Each row was made from one path, in order. Every step used is in the known rows, and no mark comes twice. Write each row's path.
Known rows
tanug/rigi: [ 17.2   6.0 -13.5   2.1  -5.5 -53.3 -13.5  10.7 -19.4  14.1  -1.8  -9.6
 -24.6  -5.4  10.4 -12.4  24.3  -3.3  -8.2]
rigi/tanug/fuvum/rone: [-44.3   8.3  54.9 -16.7  -2.3  40.0  13.4   3.6  11.8  30.4   9.3  -0.9
  -3.4   3.5  -1.2  -0.1  -9.6   1.3  -2.0]
rone/fuvum: [ 53.6   4.2  10.7 -22.2 -10.0  16.7  12.1   9.1  -0.1  20.0   0.9 -35.0
 -12.5  -4.0   1.8  16.9  -6.5 -13.7  -6.5]
fuvum/rone/lotina/tanug: [ 32.9   8.0  54.0 -17.9 -19.1  13.5  21.2   5.8  25.9   9.7  -0.7   7.1
  -4.2 -19.9 -58.4   1.9 -18.0  12.3  25.5]
fuvum/rone/kana: [ 17.6  50.6  29.4 -13.7  -0.7  27.4  -5.7   7.3   5.2  15.1  15.6  17.3
  -4.3   1.0  23.8   4.8 -26.0  21.0  -5.0]
kana/rone/fuvum/tanug: [ 35.5  -3.6 -11.3 -10.3  -2.1 -39.0  -2.9   9.1   4.9  12.9  -6.3 -22.5
 -13.6  -4.7   9.1  17.7 -21.7  -6.1  13.7]
lotina/tanug/fuvum: [-45.6  23.8  17.0 -25.4 -23.3 -12.4 -30.4  10.5  12.9  20.2  18.7   2.2
   0.1   4.4 -34.2   9.1  -1.3  15.3  10.0]
tanug/kana/rone/rigi: [-21.3 -21.4 -15.1 -21.2  12.7   5.8 -20.0  11.0 -17.0   1.1   8.7  32.7
  -9.8 -11.0   6.2   2.7   0.5  20.7  -6.8]
kana/rone: [-11.1  -3.6 -26.8 -25.0  20.2   4.8 -15.5   8.4 -16.2  -6.0   0.2 -15.0
  -0.3   8.0  12.6   0.4  -8.0  -7.2   7.9]
rigi/tanug/kana: [-15.1 -66.6  12.4  -7.1 -13.2  19.6  -9.5   7.6 -15.9  24.6   7.1  -8.9
 -28.9  19.9  -2.9 -24.8  27.4  -2.0 -11.4]
lotina/rone/fuvum: [ 47.7   6.0  57.5 -24.4  -6.7  22.0  28.6   4.2  11.3  24.1  -4.3 -28.4
 -13.8  -6.8  14.0  14.4  -7.8 -19.5   7.4]
lotina/tanug/kana: [ -3.5 -60.5  30.3 -11.6 -22.6 -18.2 -11.0   9.8  -4.2  10.0   6.8   5.0
 -26.9   9.7 -32.1 -12.8  10.3  15.6  11.1]
fuvum/rone/lotina/tanug/kana: [ 20.6 -56.1  51.8 -12.7 -18.9  -0.6   5.2   8.9   1.1  18.6   7.6  -3.6
 -15.4  -1.1 -36.1 -15.1   3.5   5.1  14.1]
rigi/tanug: [-18.3  -7.5  -1.4 -10.3 -10.9  41.0   0.1   4.1   0.8  18.3  -1.6  -0.9
 -22.5   9.3  -9.3 -12.3  15.7   2.3  -7.7]
rigi/tanug/fuvum/rone/kana: [-10.9  59.3  23.2 -19.5  -4.8  41.1 -18.2   7.0   5.1  27.9  21.6  19.0
   4.1   6.9  20.2   2.8 -14.2  21.4 -10.2]
fuvum/tanug/kana/rone/lotina: [ 46.5 -22.0  -3.5 -19.4   6.6   0.5  -9.7  11.8 -10.0  16.9   7.9 -42.6
   8.0  -4.4   2.2  -9.3  -6.0 -26.4   6.4]
rone/fuvum/tanug: [ 41.1  -2.2   7.1  -3.1 -15.8 -43.2   1.7   9.2  14.7  19.8  -4.1 -22.7
 -22.0  -7.8   3.8  18.3 -22.1  -3.0   7.5]
lotina/tanug/fuvum/rone/kana: [ -4.9  61.7  31.3 -21.2  -8.5  22.6 -18.3   7.4  10.2  21.4  22.2  25.4
   4.3   1.4   5.8   8.1 -23.1  29.5   1.1]
fuvum/tanug: [  5.8  -4.9   7.8   5.9 -12.8 -55.8 -10.4   8.8  16.3  12.1  -1.4  -9.4
 -25.2  -3.9   4.5   7.2 -23.3   5.9  11.6]

Write each row's path
[-14.8 -45.4 -13.8 -24.9   9.9  -5.5 -19.9   9.9 -20.3  -4.6   2.2  -0.8
  -7.2  14.2 -11.5 -10.4   4.4   4.3  18.3] | lotina/tanug/kana/rone
[ 52.3   9.2  55.2 -13.8  -0.3  34.2  28.6   7.0  13.7  24.9   5.4 -34.0
   5.1 -18.9  -6.1  -1.9 -21.8 -21.3   1.4] | fuvum/rone/lotina
[ 28.9   7.3  10.1 -27.1 -10.9   6.1  -1.7   8.5  12.0   0.4  -0.4   0.1
   3.4 -12.5 -53.5   0.8  -8.6   8.6  28.0] | kana/rone/lotina/tanug
[ 37.7  -0.5  40.4  -4.3 -13.1 -38.2  14.3   6.0  22.1  23.6  -7.0 -18.1
 -22.8  -9.4  11.8  15.8 -22.8  -6.3  18.0] | lotina/rone/fuvum/tanug
[-23.1  28.2   7.6 -33.7 -15.2   0.3 -30.3  11.1   8.7  21.7  20.7 -10.5
  16.0  -1.1 -36.1   7.1  -2.2   2.9  12.5] | kana/rone/lotina/tanug/fuvum
[-11.1 -48.6 -21.5 -14.6  14.2 -27.2 -23.2  10.2 -21.6   1.8   2.4 -15.0
  -9.5  15.0  16.3  -8.3  -2.7  -5.6  11.6] | fuvum/tanug/kana/rone
[ 45.3 -20.6  -2.3 -25.2   8.7  18.9  -7.1  11.0 -14.9  16.2   9.8 -44.2
  11.3  -1.9   2.5 -11.7  -0.3 -28.6   1.7] | tanug/kana/rone/lotina
[-13.0 -45.7 -18.6 -23.0  16.8  -1.2 -20.6  10.4 -28.0  -0.4   4.7 -17.7
  -6.0  17.9  15.4 -11.3   4.1  -8.9   5.9] | tanug/kana/rone
[-22.9 -62.7  27.7  -6.8  -9.4  30.5   1.0   6.8 -11.4  24.6   6.4  19.6
 -28.4   5.4  -4.6 -19.5  21.2  13.1 -13.7] | fuvum/rone/rigi/tanug/kana
[-20.3   8.2 -20.2 -22.9  14.6  10.8 -15.6  10.1  -9.3  -3.4   5.8  34.2
  -6.8 -17.6   4.3  10.8  -8.2  21.8  -4.0] | kana/rone/rigi
[-23.0 -49.6 -25.8 -22.3  14.8  20.1 -19.5   7.6 -28.6   4.9   3.1 -10.8
  -9.2  21.3   9.7 -18.3  16.0  -7.2   1.6] | rigi/tanug/kana/rone
[-31.0   1.3  27.2 -12.5  -7.5  50.8   9.3   1.3  10.2  20.5  -1.9  38.1
 -24.0  -9.2  -5.3  -6.4  15.7  17.7  -5.5] | lotina/rone/rigi/tanug
[-20.2 -23.7 -16.6 -16.1  10.3 -11.7 -20.8  10.8 -12.1   2.5   6.5  34.0
 -13.3 -13.4   6.3   4.7  -5.1  23.6  -1.2] | fuvum/tanug/kana/rone/rigi
[ 40.4   3.0 -30.4   2.6  -3.4 -79.3 -11.7  12.6 -17.9  17.4  -8.6 -14.7
 -22.0  -9.2  14.4  -0.9  13.9  -6.2   2.3] | kana/rone/fuvum/tanug/rigi
[-34.5  12.0  61.0 -15.4   0.5  19.0   9.8   6.1  12.5  25.4  12.6  -7.3
  -0.3  -0.5   5.0   6.3 -21.4   0.3   0.5] | tanug/fuvum/rone
[-36.4  12.7  67.2 -18.1  -8.0  13.9  11.9   4.6  20.5  20.9   9.9   9.0
  -1.5  -3.9 -22.0   7.9 -21.9  13.3  12.5] | lotina/tanug/fuvum/rone
[ 38.6 -24.0  -6.5 -24.8   7.1  33.9  -6.3  10.5 -16.2  19.0   7.2 -38.8
   9.5  -0.2  -2.7 -17.0   8.3 -28.0  -1.0] | rigi/tanug/kana/rone/lotina
